What can hang from each mark
q_224: q_426
q_159: q_311 q_668
q_426: q_374 q_636 q_668 q_814
q_117: q_311 q_668
q_814: q_159
q_636: q_426
q_374: q_426

Each row was made from one small tree. The marks that hang from a mark follow it in brackets, in the order of their numbers. Every link used is in the known rows. Write each row's tree.
Known rows
q_117{q_668}: -15.6,15.4,-17.1,-0.6,20.1,-0.9,-2.1,-12.0,6.9,-9.6,-4.1,7.1,-0.5,8.8,13.1,-4.1
q_814{q_159}: -21.7,13.0,-5.4,-9.7,3.0,-2.9,-7.0,-0.7,-9.1,-3.3,9.3,7.1,-6.8,-15.5,36.7,-9.5
q_374{q_426{q_814{q_159}}}: -26.4,39.9,-22.6,-19.2,3.4,4.5,-13.9,-12.1,-20.2,8.6,18.5,16.7,16.8,-30.7,14.3,-17.3
q_224{q_426{q_374 q_668}}: -28.9,27.4,-4.3,2.5,-12.3,7.1,2.5,-7.4,1.5,-1.4,2.9,-8.6,-2.1,17.4,8.0,-22.1
q_224{q_426{q_374 q_636 q_814}}: -31.5,33.0,-3.8,8.1,-20.8,28.4,-0.3,-5.6,-23.6,9.0,15.9,-10.7,12.2,5.2,-6.0,-25.3
q_426{q_636 q_814{q_159{q_311 q_668}}}: -29.0,19.7,8.8,-0.7,-11.4,-1.9,-23.6,-4.8,-27.6,22.7,33.8,2.7,15.7,-31.6,26.4,-5.3
q_117{q_311}: -20.1,12.2,-4.5,-6.7,-1.3,13.5,14.5,-13.1,-14.2,3.2,-0.8,-17.6,12.4,-17.0,26.4,-2.5
q_374{q_426{q_636 q_814}}: -28.6,40.6,-17.7,-6.9,-13.7,18.1,0.8,-7.4,-35.9,13.7,12.9,5.7,25.0,-17.4,-19.1,-22.1
q_224{q_426}: -11.9,10.6,-5.6,-9.5,-11.2,6.0,5.2,-6.9,-2.2,-3.8,9.4,-3.1,-10.2,-1.0,19.8,-12.6
q_636{q_426{q_814}}: -21.4,29.5,-17.8,-11.3,-4.5,15.2,-20.9,-14.5,-19.3,5.0,2.0,6.1,7.7,-30.2,14.1,-18.8
q_426{q_636 q_668 q_814}: -42.2,29.9,10.5,6.2,-23.2,-0.5,0.7,-1.7,-22.2,11.7,10.0,6.2,19.0,-8.6,-22.5,-21.6
q_224{q_426{q_636 q_668 q_814}}: -36.8,30.5,14.8,1.2,-28.6,3.3,7.6,-4.6,-13.6,6.6,21.9,7.9,8.9,-0.4,-16.7,-21.6
q_224{q_426{q_374 q_636 q_668 q_814{q_159}}}: -47.9,44.7,13.0,6.4,-19.4,10.5,-3.9,-1.3,-18.1,5.7,27.5,6.1,10.4,6.0,0.5,-26.7
q_159{q_668}: -13.0,4.6,-11.9,-13.8,7.4,-14.0,-14.8,-13.3,-5.5,18.6,3.6,-1.0,-3.8,-6.2,30.3,-8.5
q_374{q_426{q_636 q_814{q_159{q_311 q_668}}}}: -27.1,39.5,-8.9,-10.3,-8.2,5.1,-17.7,-8.5,-34.1,24.7,34.7,9.5,24.1,-31.0,15.9,-11.2
q_374{q_426{q_636 q_668 q_814{q_159{q_311}}}}: -40.1,48.1,0.0,-0.3,-20.8,6.1,-6.8,-2.5,-29.4,11.2,27.7,12.9,27.1,-24.9,-5.8,-15.6
q_224{q_426{q_374 q_636 q_668 q_814{q_159{q_311}}}}: -42.5,40.7,15.2,13.1,-28.3,15.6,-6.8,-0.5,-17.6,5.9,30.5,-4.9,13.4,-5.0,6.1,-18.6

Write each row's tree
-40.4,48.7,-8.1,-4.4,-18.7,6.1,3.8,-7.6,-29.2,15.3,12.7,12.5,27.7,-10.2,-29.3,-24.9  q_374{q_426{q_636 q_668 q_814}}
-41.0,35.8,-2.2,2.4,0.5,8.8,-24.3,-6.0,-31.3,26.4,22.7,-0.9,18.0,-5.2,19.1,-21.0  q_426{q_374 q_636 q_814{q_159{q_668}}}
-27.1,25.3,-10.3,0.0,4.5,2.4,-39.0,-13.5,-13.3,22.5,18.7,-10.7,18.3,-26.4,43.0,-7.0  q_426{q_374 q_814{q_159{q_311 q_668}}}
-38.7,46.8,-7.6,3.8,-8.2,14.7,-34.7,-9.7,-16.7,4.7,11.5,-0.1,13.9,-26.5,25.1,-17.6  q_636{q_426{q_374 q_668 q_814{q_159{q_311}}}}
-34.4,30.0,0.4,9.1,-9.1,12.4,-28.6,-5.7,-30.5,26.2,25.7,-11.5,23.0,-16.7,24.7,-10.9  q_426{q_374 q_636 q_814{q_159{q_311 q_668}}}
-29.8,31.0,5.7,4.2,-14.2,14.2,-19.8,-7.9,-21.1,19.8,38.0,-8.3,11.2,-9.5,28.0,-13.0  q_224{q_426{q_374 q_636 q_814{q_159{q_311 q_668}}}}
-48.5,40.6,10.4,19.6,-23.1,13.3,-15.3,2.4,-26.1,11.1,19.7,-7.3,25.5,-12.3,1.0,-17.8  q_426{q_374 q_636 q_668 q_814{q_159{q_311}}}
-29.0,40.0,-10.5,-3.2,-15.6,17.8,-8.6,-3.2,-36.6,11.8,27.0,5.6,24.6,-32.9,5.9,-12.5  q_374{q_426{q_636 q_814{q_159{q_311}}}}
-33.6,45.4,-12.0,-10.6,-7.9,13.3,-4.1,-3.7,-36.4,11.6,23.9,17.2,21.0,-21.7,-1.7,-20.8  q_374{q_426{q_636 q_814{q_159}}}
-26.7,39.1,-25.7,-1.6,-2.3,29.1,-26.5,-15.2,-23.3,7.3,-3.3,-6.4,12.9,-17.7,12.7,-25.1  q_636{q_426{q_374 q_814}}
-41.9,35.6,-9.6,6.7,-6.7,3.5,-15.0,-10.3,-7.1,11.2,-4.5,-7.6,22.0,-3.8,-6.7,-23.8  q_426{q_374 q_668 q_814}
-28.9,31.4,-7.9,-11.1,5.6,1.4,-25.1,-16.2,-6.4,16.9,27.9,2.9,4.0,-7.4,37.6,-18.1  q_224{q_426{q_374 q_814{q_159{q_668}}}}
-35.2,36.4,2.2,-2.8,-7.5,10.1,-15.4,-8.5,-21.5,18.8,33.8,2.4,7.6,1.0,22.5,-22.6  q_224{q_426{q_374 q_636 q_814{q_159{q_668}}}}
-42.7,34.9,20.5,-2.6,-21.7,-2.5,2.2,-0.3,-14.0,3.5,33.7,18.4,4.4,-6.2,1.2,-22.2  q_224{q_426{q_636 q_668 q_814{q_159}}}
-33.0,42.8,-9.1,-9.7,-7.9,-2.9,-15.6,-10.4,-13.9,7.5,21.4,13.8,22.5,-34.9,9.9,-11.5  q_374{q_426{q_668 q_814{q_159{q_311}}}}
-13.9,4.4,-2.3,-9.8,3.2,-13.7,-25.2,-6.8,-5.9,12.7,20.9,-1.2,-3.7,-25.6,57.8,3.5  q_814{q_159{q_311 q_668}}
-41.2,31.7,0.9,16.9,-19.7,14.0,5.2,4.4,-23.8,7.2,-4.5,-12.3,11.5,21.3,-13.6,-25.8  q_426{q_374 q_636 q_668}
-33.1,39.2,-8.3,-3.4,-18.4,6.1,14.1,-1.2,-27.2,7.7,6.0,7.8,14.7,4.2,-19.6,-23.3  q_374{q_426{q_636 q_668}}
-31.0,41.7,-19.9,-13.0,12.6,11.1,-42.6,-17.9,-21.0,18.5,14.8,7.1,7.6,-20.0,41.9,-21.7  q_636{q_426{q_374 q_814{q_159{q_668}}}}
-32.6,42.3,-11.2,-17.0,1.3,1.6,-14.7,-10.8,-33.8,25.5,30.7,18.6,20.1,-19.6,9.6,-19.3  q_374{q_426{q_636 q_814{q_159{q_668}}}}
-37.5,30.4,23.3,4.2,-29.5,1.6,-2.1,0.5,-13.9,3.4,37.2,8.0,7.5,-16.8,6.8,-13.0  q_224{q_426{q_636 q_668 q_814{q_159{q_311}}}}
-30.0,22.8,13.8,0.9,-28.0,3.0,16.7,1.5,-11.0,-0.5,14.8,4.5,-3.6,14.2,-6.6,-20.0  q_224{q_426{q_636 q_668}}
